Each row was made from one walk, in order. Every step used is in the known rows, and no mark comes twice. Write each row's walk.
Known rows
m-k-h-y-g: [-15.6 -17.3   5.9 -37.0   8.4 -26.5 -13.7 -34.6  -1.4  -8.4 -20.4  14.9
  26.4  23.4   9.1  31.3   2.4  -5.0  -5.2  12.8  21.1]
y-k-h: [ -1.0   6.3  -2.0 -13.3  -3.6 -13.4  14.0   2.0   0.2  15.9 -35.9   0.4
  -4.3  24.8  -5.7  26.4  -5.0   1.7  -2.1   9.3  16.7]
x-g-h-m: [-11.6   2.9 -19.7   4.6  17.6  -1.8   2.1  -6.3   0.5  27.2  -9.9  10.9
  -3.5 -27.7 -10.0  -1.4  -3.0  -1.9  -4.9  -4.6  -0.2]
m-y-g-h-x-k: [  9.0  13.7   4.6  -3.6   8.7   7.3   9.2  -8.7 -14.2  21.0 -51.9  -3.2
 -25.5 -19.8  27.0  43.9   3.6 -21.4  -7.5   5.3  -3.4]
m-k-h-x: [ -9.8  -8.8  -1.2 -36.9   7.8 -28.8  -9.8 -17.2   2.1  37.0  -3.9  -3.4
   6.2  20.9   4.3  18.0  -4.0   4.1  -5.3  12.6   0.8]
m-y-g-h-x: [ 10.4   7.1   3.1  -6.4  17.0   3.3   4.0 -14.2 -12.1  30.1 -34.7 -10.4
 -16.4 -10.2  22.0  28.6   2.6 -14.4  -6.8   5.4  -7.5]
k-h-y-x-g: [ -7.6  16.4  -8.0 -32.9 -15.8 -15.5   0.7   7.8  -7.7 -13.9 -54.0 -13.7
  24.3  13.3 -19.4  38.4  -8.6   0.4 -10.5   0.8   5.8]
g-h-y-x: [  3.2  18.6 -14.1  -1.5   2.3   3.2   6.2   3.3 -14.9 -14.9 -52.9 -22.6
  19.1  -8.4 -14.5   7.8   4.9 -12.2  -4.4  -6.9 -20.7]
h-y-k: [  5.1  12.8  -2.7 -13.4  -8.1  -1.9   2.4   5.0  -7.2 -27.5 -43.2  -7.4
  14.3  -2.5 -12.9  14.5   3.1  -9.7  -2.4   1.3  -5.8]
m-k-h-y: [-15.1 -14.9   1.3 -34.5   5.5 -34.3 -13.4 -30.9   2.4 -16.6 -17.3   4.6
  28.9  17.9  -5.8  18.8   1.5  10.1  -4.1  10.2  -0.4]
k-h-y-g: [ -6.9  -3.6   0.3 -33.4  -7.0 -15.4  -5.0 -13.5  -5.2 -11.5 -32.8   8.4
  35.2  20.2   5.5  36.6   2.3  -9.6  -3.9   7.5  17.3]
g-h-x-m-y-k: [  7.1  17.6   0.2  -6.8  17.8  19.7  14.8 -11.2  -8.7  21.4 -71.9 -31.7
 -33.2 -37.4   3.0  19.5  -3.6 -10.6  -8.7   5.9 -37.3]
k-h-x-m-y-g: [ -2.6   8.4   9.9 -40.1  10.8   7.2   0.2 -22.5  -1.6  19.8 -47.7 -12.0
  -6.5  -5.2  23.0  49.5 -11.9 -10.0 -10.8  10.6  -7.2]
g-h-m-y-x: [  8.1  39.5 -15.1   7.8  40.6   1.9  12.5 -11.1  -3.6   1.4 -42.2  -9.0
  -5.5 -15.3   0.2  22.5 -13.6  -5.6  -6.9 -10.9 -14.8]
k-h: [ -5.9  -5.6  -2.0 -14.8  -2.2 -18.0   3.4  -7.5   2.9  11.8 -11.2   3.8
  10.4  21.4  -1.2  17.7  -3.4   7.7  -0.9   5.4   9.6]
y-g-h-x-m: [ -5.7  -3.3  -4.6 -12.3   9.2  27.6   2.2  -9.0 -10.6  42.0 -35.9 -15.3
 -11.8 -31.2  14.6   2.7   4.9 -27.9  -5.8   4.5 -17.2]
h-m: [ -2.5  15.5 -13.9  -7.2  18.1  -2.5  -3.0  -4.3   6.0   3.7   6.6  11.0
  13.5 -10.2  -2.0   1.0  -8.0  -5.4  -0.7  -7.9  -0.5]
y-k-h-m: [ -3.0  19.2 -16.1 -19.5  15.2 -15.3  11.3  -2.2   6.0  18.3 -29.9  12.7
  10.9  14.4  -7.9  27.0 -13.0  -3.8  -3.0   1.2  17.1]
y-g-h: [ -2.3  -9.6  -2.1  10.3  10.6   8.5   6.5 -10.7  -8.8  25.4 -15.4   6.8
 -10.7  -2.6  12.3   4.1   8.4 -15.0  -0.5   3.2  11.9]
x-g-h: [ -9.6 -11.7  -6.3  10.7  -1.4   0.9   5.6  -3.1  -5.6  23.3 -15.8  -0.3
 -18.8 -16.1  -8.4  -3.0   4.6   3.5  -3.8   2.6   0.3]
y-x-m-k-h: [-17.6   3.6   1.2 -24.4  19.2   2.0   1.9 -22.8   3.6   8.3 -35.6 -13.8
  -5.4   6.3   0.3  16.2 -14.4  -1.4  -8.1   7.1  -2.7]
y-x: [  5.4  23.3  -4.3  -0.4   1.7   9.9   7.1  14.4  -5.6  -3.4 -22.8 -16.2
  -1.2   6.6  -3.6   8.5  -7.9  -9.5  -3.6  -4.6   0.9]
k-h-x: [ -0.8   2.5  -6.4 -33.1  -7.5 -17.4  -1.2   3.6  -1.7  33.8 -15.7  -9.1
  13.9  16.3  -0.5  22.7  -4.3  -0.2  -3.8   7.2  -2.8]
x-k-h-m-y-g: [ -3.3  23.2   0.5 -19.1  23.4 -13.4   6.6 -22.6   4.7  -5.1 -38.2  26.6
   3.2   3.9  25.3  67.5 -15.6  -9.4  -7.4   1.9  26.6]
m-y-x-g-h-k: [ -1.4  28.4   2.1   5.8  37.9   2.7  14.8  -6.0 -18.2  14.4 -35.8 -25.1
 -39.5  -5.7 -14.9  22.1 -16.3  -5.8  -8.7  15.6   5.2]
x-k-h-y-g: [ -8.1   1.2   2.0 -28.6 -14.3 -11.8   0.8  -8.3  -7.0 -21.4 -51.1  14.2
  25.2  10.5  10.5  51.2   3.2 -16.1  -4.6   6.6  21.5]

Write each row's walk
[  9.3  25.8   7.2 -20.5  10.7  20.6   7.4  -3.9  -3.8   3.1 -58.4 -27.7
 -26.0 -27.8   5.6  26.3 -10.7  -9.9  -9.7   5.4 -30.3]
h-x-m-y-k
[ -6.1  -1.2  -9.6 -10.5   5.9  20.0   2.7  -6.7  -7.1  32.7 -32.8 -23.9
  -9.2 -36.1  -0.5  -9.6   4.3 -12.7  -4.5   1.6 -38.1]
g-h-x-m
[ -7.3   0.6  -0.1 -11.2  -9.9 -13.5   8.5  -2.1   0.8   2.9 -28.9   8.9
   2.2  10.3   3.5  34.0  -2.4   1.0  -1.7   5.3  13.9]
x-k-h
[  1.5   4.2  -5.3  -4.5  -3.3  11.8   7.6   4.2 -15.3  38.4 -37.4  -0.9
 -14.5 -17.0  19.6  23.0   8.7 -31.2  -3.9   4.7   4.7]
y-g-h-x-k
[ -6.0  26.4 -23.9   3.4  19.1   6.0   9.4   8.1  -5.3  24.9 -31.3  -3.5
  -4.1 -19.2 -13.5   8.2 -11.5 -11.3  -8.0  -9.9   0.6]
y-x-g-h-m
[ -4.2   0.3  -9.1  -2.6  -8.7  -0.5   8.2   1.9 -13.1  -3.6 -61.2  -8.6
  -4.4 -18.9 -21.6  12.0   8.3  -6.2  -6.4   4.5  -5.6]
x-g-h-y-k
[ -0.5  21.1  -8.9 -29.7  -8.2 -13.4   2.6   3.8  -7.4 -22.4 -52.4 -17.1
  35.5  20.1 -12.9  32.1  -6.4  -4.0  -6.1  -1.4  -2.5]
k-h-y-x
[ -1.7   3.3  -4.1 -21.2 -13.3  -0.3  -6.8  14.5  -5.3  27.7  -9.1 -10.8
  -8.4 -11.7  -4.0   9.2  -3.5  -4.8  -7.2   2.6  -3.8]
h-x-g
[-11.0   2.0  -7.8 -11.5  33.5 -13.4 -11.5 -24.3  10.2   7.1  18.7  17.4
   7.1  -6.6   3.2  -3.6  -8.2  -0.3  -2.3  -1.4   4.2]
h-m-k
[ -1.9  24.2  -4.9 -10.7  -8.0  -4.6  16.3  12.5  -4.7   0.8 -50.0  -5.5
   2.5  17.7   0.9  41.1 -10.5  -8.7  -5.4   1.1  13.7]
y-x-k-h
[  3.2   0.7 -12.0  -4.8   1.9   0.3   2.6   1.8  -9.5  40.1 -17.9 -15.8
  -3.2 -12.9  -1.8  -3.9   6.8  -8.7  -1.9   1.3 -21.0]
g-h-x
[-12.3  11.5   0.7 -25.4  14.2  13.6  -9.6 -18.6  -3.8 -37.7 -45.1 -22.6
  10.9 -21.2  -6.1   4.5  -5.9 -11.4  -8.6  -0.7 -26.5]
h-y-x-m-k
[  5.4  18.6   4.0 -33.3  -4.6 -16.0   9.7   2.2  -4.1  28.6 -57.2 -13.1
 -20.9   9.8  -3.0  55.2 -14.2   6.4 -12.5  13.1   6.3]
m-y-k-h-x-g
[-14.9  12.6 -18.5  -0.9  35.9  -4.1   0.5 -12.8  -1.4  28.0 -20.6   1.6
 -13.0 -16.7  -8.1   2.5 -11.2  -7.0  -9.3  -3.9   4.9]
y-x-g-h-m-k
[ -1.2  21.7  -5.9 -18.4 -13.8   3.5  -2.7  15.3 -10.8 -28.2 -43.7 -18.0
  13.6  -6.7 -17.5  20.0  -5.5  -8.6  -9.6  -4.9  -4.4]
h-y-x-g
[ -7.6  -0.8  -4.0   6.8  32.1  -1.9   8.1 -10.8 -12.6  27.5   1.4  -8.9
 -16.2  -1.3 -14.2 -11.3   0.3  -9.9   2.5  16.9   3.2]
g-h-k
[  0.5  21.9 -10.2   7.0  29.0  -1.4  14.5 -11.8  -1.4  14.5 -49.0   4.3
 -27.0 -25.1  -6.8  27.5 -11.2   1.5  -9.2  -0.4   0.4]
x-g-h-m-y-k
[  5.0  25.4  -6.6 -15.3  -5.0   2.0  -0.6  10.0  -9.9 -33.8 -40.1 -20.2
  24.5  -0.8 -11.6  15.0  -2.4 -11.9  -4.9  -7.2 -12.7]
h-y-x
[ -9.6   0.6  -4.5 -37.9  -3.4   3.1  -0.8  -5.5   0.7  29.4 -30.9 -18.6
   8.0  -8.6   0.3  15.8  -7.2  -4.1  -6.0   6.8 -21.0]
k-h-x-m
[  6.7  14.2   7.6 -11.3   9.2 -17.2  15.3 -12.8   1.2  -1.2 -49.4  -2.8
 -14.8  20.1   2.4  46.3 -10.3  11.1  -5.4   9.9  10.2]
m-y-k-h
[ -2.6  37.7  -9.2 -23.0  21.1 -15.0   7.4  -6.4   3.4   3.1 -44.6  -2.3
   1.9   7.1  -5.0  53.2 -28.3   6.6 -13.4  -3.1  10.9]
k-h-m-y-x-g
[ 10.1  33.7  -3.6  -3.5  30.5  -2.2   8.9  -8.3   4.4  -9.1 -32.6   5.5
 -10.9  -8.2   1.7  29.4 -15.6  -2.3  -5.4  -3.0   0.4]
h-m-y-k
[ -8.8  19.0  -7.9   4.5  25.9   7.2  13.5   7.6 -19.3  31.7 -23.4 -22.0
 -30.7  -3.8 -22.4   2.7  -9.8 -15.5  -5.5  13.4  12.5]
y-x-g-h-k
[  6.1  46.0 -13.5  10.8  31.7   5.8  18.0  -5.3  -6.1  -7.6 -60.9  -4.6
 -11.5 -24.0   6.0  37.5 -12.7 -13.4  -7.7 -10.8 -10.7]
g-h-m-y-x-k
[-14.9 -15.4   1.4 -18.1  24.6  18.0  -6.8 -29.6  -6.9  45.9 -24.1  -8.8
 -20.3 -28.7  18.6  -1.2   4.5 -23.7  -7.0  10.9 -13.5]
y-g-h-x-m-k
[ -0.3   1.2   2.0 -18.3  -4.5   3.9  -8.5  -6.7  -8.1 -23.3 -21.9   4.4
  24.8  -0.9   6.7  19.0   5.4 -17.9  -2.8   1.0   7.5]
h-y-g
[ -0.1   6.6  10.2   5.6  47.4   2.2   9.2 -27.3 -15.4  19.2 -13.6  -1.8
 -31.1   0.6   8.5  20.5  -4.3 -15.3  -2.2  20.4  16.8]
m-y-g-h-k
[-23.7 -19.5   5.8 -24.3  18.1  -8.5  -5.5 -35.7   9.0  10.5 -12.7   1.5
  -3.1  -0.7   3.7   7.8  -6.5   8.9  -4.5  12.4  -3.4]
x-m-k-h
[ -6.5  -2.2  -4.4 -29.3 -10.0 -24.5  -4.7 -10.1  -1.4 -19.9 -28.7  -1.9
  36.0  14.2  -9.7  24.9   1.2   5.8  -2.4   3.8  -3.0]
k-h-y
[-15.8 -13.9  -0.1 -39.8  -0.5 -28.9 -11.4 -14.2   1.3  44.0  -6.8  -0.9
  -5.6  12.2  -1.8  23.5  -6.5   7.7  -9.9  15.4   9.9]
m-k-h-x-g
[-23.9 -18.5   7.7 -43.4  12.2  -4.8 -13.6 -42.8   1.0 -14.9 -33.8   5.6
  19.4  -1.4   9.4  26.0  -1.0  -9.6  -7.7  13.1   3.5]
x-m-k-h-y-g
[ 12.7  18.8   9.4   3.7  11.8   0.7  11.9  -5.9  -2.3 -12.1 -39.4  -6.6
 -25.5   1.2   3.2  29.5  -7.2   2.8  -4.4   4.1  -0.2]
m-y-k
